Each row comes from the steps of one path. Every step used is in the known rows, and no mark comes twice. Write the path behind each row, first mark first.
Known rows
U/B/W/Y/K: [-17  14 -11  23 -37   1  -8  -5  -2 -22  -9  -1  -8  21   9 -10  17   9
 -18   4   6   2]
W/B/N: [ -4  -1  -2   3  -1   1 -33   2   1  10   0  -6  -2   7   0  -6  -5  12
 -12  -8  15   3]
E/K: [  0   6  -7   8  20  13  16  -3   8  -4   5  -6 -14  21  26 -11  16 -62
   4  -9 -12  -9]
U/B/W/Y/G: [-15  15 -17  34 -44   1 -16   3   0 -40  -5  -4  10  20  10  -6  -8  -6
 -17  -2  19  -2]
N/B/K: [-14 -12 -10  19  -1  -5 -27   1  13 -11   7  -1 -13   7   7 -11  27 -35
 -14  -5  22  -1]
K/Y/N/B: [-12   0  -8 -48  10  -3 -29   4   6 -26   9  -1 -14   9   4 -13 -17 -25
 -10  19  17  -9]
E/K/Y/G: [  3  15 -15 -20  17  10  28  -4   4 -18  19 -12  -9  10  32  -6  11 -65
   6   1  -3 -13]
K/B/N/Y: [  6 -16  -6  52   0   2 -17   3 -10 -21  10 -15 -10  -7  -1  -9  -5 -29
   9   3  30  -5]
K/B: [ -1  -2  -9  56   8  11  -8   9   8 -30   5  -6  -7  15  13  -8  -5 -47
  -2  -5  27   3]
K/Y/N/B/W: [ -6   3 -12 -46   6  -6 -34   5   9 -37   7   2 -11   9   4 -14 -20 -20
   2  19  17   0]
Y/K/E: [ -1  -1  -9 -16  20   4  17 -14  11  -6  11  -6 -29  23  25 -15  22 -54
   2   0  12   5]
U/B/N/Y/K/E: [-21 -12  -2 -12 -36  -2  -8 -11 -16 -10  12  -5 -24   5   0 -13  16 -18
 -17  15  17 -10]
U/B: [-30  -2  -5  11 -32   8 -14   6   3 -26  -1   4  -5  27   6 -11   9 -38
 -29   2  18  -8]
B/W/Y/K: [ 17  15 -16  31   7   0  -5  -7   8 -19 -11 -11  -5  19  15  -9  14  -1
  13  -4   7   6]
W/B: [-12   3  -5  -1   6  12 -25   2   5  -5  -4  -8   1  24  11  -4   8   4
 -29  -7  15  -7]
N/Y/W/B: [ -6 -10 -12 -10   3  12 -23   4 -10 -32   2 -19  14  15   8  -5  14  29
 -22   4  32 -45]
E/K/Y: [  2  10  -8 -28  22  15  23  -5   2  -7  14  -6 -18  13  28  -9  24 -51
   4  11  -8 -11]
K/B/U: [  1  -4 -18  61   0   4  -9   8  18 -35  -1  -4  -6  24   3 -10 -11 -42
   9 -18  27  16]
E/K/B: [ -2   8  -7  40  15  13  20   0   4  -9  10  -8 -19  12  26  -9   8 -52
   4  -7  -8  -3]
W/Y: [  7   7 -11  36  11  11 -13  -3   0  -6  -6 -17   4  23  13  -4   0  -1
 -14  -1  16 -15]
B/U: [  3  -8 -20  21   5   2 -14   5  26 -29  -8  -1  -2  38   0 -13  -3 -52
  12 -23  22  11]
B/N/Y/K/E: [ 11 -19  -5  -9   7  -3  -5 -14 -10  -1  13 -16 -24  -2   3 -14  15 -32
  14   8  19 -10]
K/Y/N: [  2   8  -7 -47  14   3  -5   4  13 -20   8  -3 -12  14  10 -14 -25 -36
   2  17  13 -16]

Which path is each row?
[ 10  15  -6 -29   7  -1  23   0  24   9  14  -1 -21   1  15 -16  -4 -32
   7  11  11 -21]  B/K/Y/N
[  0 -14  -8  20  13  10   7 -13 -10 -20   3 -27 -22   8  11 -10  40 -28
  -9   7  15 -25]  N/Y/K/B
[-18  -6  -5  -8   6  -9 -44   5  15 -21  -1  -2 -12  17  -1 -17 -38 -33
 -11  -7   8  -8]  Y/N/B
[  1  13 -11 -30  18  12  23   4   4 -18  17  -1  -7  11  28  -9  15 -28
   9   8   1 -18]  E/K/Y/W
[ -3  12  -7 -14   0   8   6  -7  12  14  13  -5 -12  14  22  -5  12  11
 -23   2  18  -9]  W/B/K/E
[-19 -20 -19  18  -2  -7 -52   4  14 -40  -5   0  -5  28  -7 -10   9 -35
  -9 -18  26  18]  N/B/U
[ -5  12 -12 -10  -3   4   2   9  15  -8  15   3   8  13  21  -7  -4  35
 -11  -7  33 -20]  Y/W/B/K/E
[  3  -2  -4  42   8  -5   9  -5   7   5   6  -9 -29  -1   7 -14  14 -37
  13 -11   7  14]  Y/K/B/N
[-15  -7 -12  -5   0 -14 -45   4  23 -26  -6   0 -12  25  -9 -18 -42 -29
  -3 -17   9   3]  Y/N/B/U
[  6  11 -11  12  15   7  11 -19  -2   6   4 -19 -18  21  23  -6  14   3
 -11   4   9  -6]  W/Y/K/E
[ 16  18 -15  23   2  -2 -21   1  13 -25 -11  -8   3  21   9 -11 -36   4
  14  -2   8  -4]  B/W/Y/N
[ -3 -10  -3  -5  -2   4 -34  -4 -12   3   1 -17  -2   2  -3  -4   6  23
 -18   1  18 -15]  W/B/N/Y
[ -7   2  -7   4  -4  -2 -27  15   7 -11   5   1  16   7   4  -7 -17  36
  -3 -15  31 -10]  Y/W/B/N
[ 10   4 -10   1   6   6  24  -4  21   0  21   0 -19  14  26 -13  10 -51
   6   4  26  -8]  B/K/E
[-22 -13  -4   6 -42  -2 -23   6 -12 -24   6   0   1   4  -7 -12   2   0
 -15   7  28 -22]  U/B/N/Y/W
[ 17  12 -18  38   4   5 -21   1   7 -33  -9  -8   8  23  13  -7  -3  -6
  12  -1  18   4]  B/W/Y
[-21   6  -6  -1 -38   5  15  -2  10  -7  16   8 -19  17  17 -13  14 -32
 -23  10  21  -9]  U/B/K/E
[-22  11  -8 -15 -40   3  16   8   9 -13  14  11  -8   8  12 -11  21  -2
 -21  13  25 -20]  U/B/K/Y/W
[-13  -8 -11 -10   0  -4 -21   0   7 -15  14   0 -16   1   9  -9  34 -25
 -15  11  26  -2]  N/B/K/Y
[-20   4 -11  15 -38   4 -21   8   8 -43  -4   9  -1  26   6 -12   6 -33
 -10   3  18   5]  U/B/W
[ -9   3 -14   4  -1   5 -26   1  16 -11 -10  -6   1  33   1  -5   2  10
 -18 -20  16   6]  W/B/U
[-21   9  -6 -13 -36   5  16   1   7  -5  11   7 -17   9  11 -12  28 -22
 -24  17  18 -15]  U/B/K/Y
[  5  -7  -5  60   1   0 -16   9   3 -15   9  -4 -10  -2   2 -10 -16 -41
  14  -7  27  13]  K/B/N
[ -5  18 -15 -35   9   8  17   1   5 -12  11  -2  -6  16  22  -6  13  11
   1  -1  -1 -11]  E/K/Y/W/B/U
[ -4  11  -5   3  -1   7   0  -2  15  19   2  -7  -7  12  15  -6  20  12
 -24  -8  12 -13]  W/B/K
[  0 -16  -9  -5  16   9   4 -15  -6 -15  -1 -26 -19  16  11 -12  46 -35
  -9   5  11 -31]  N/Y/K
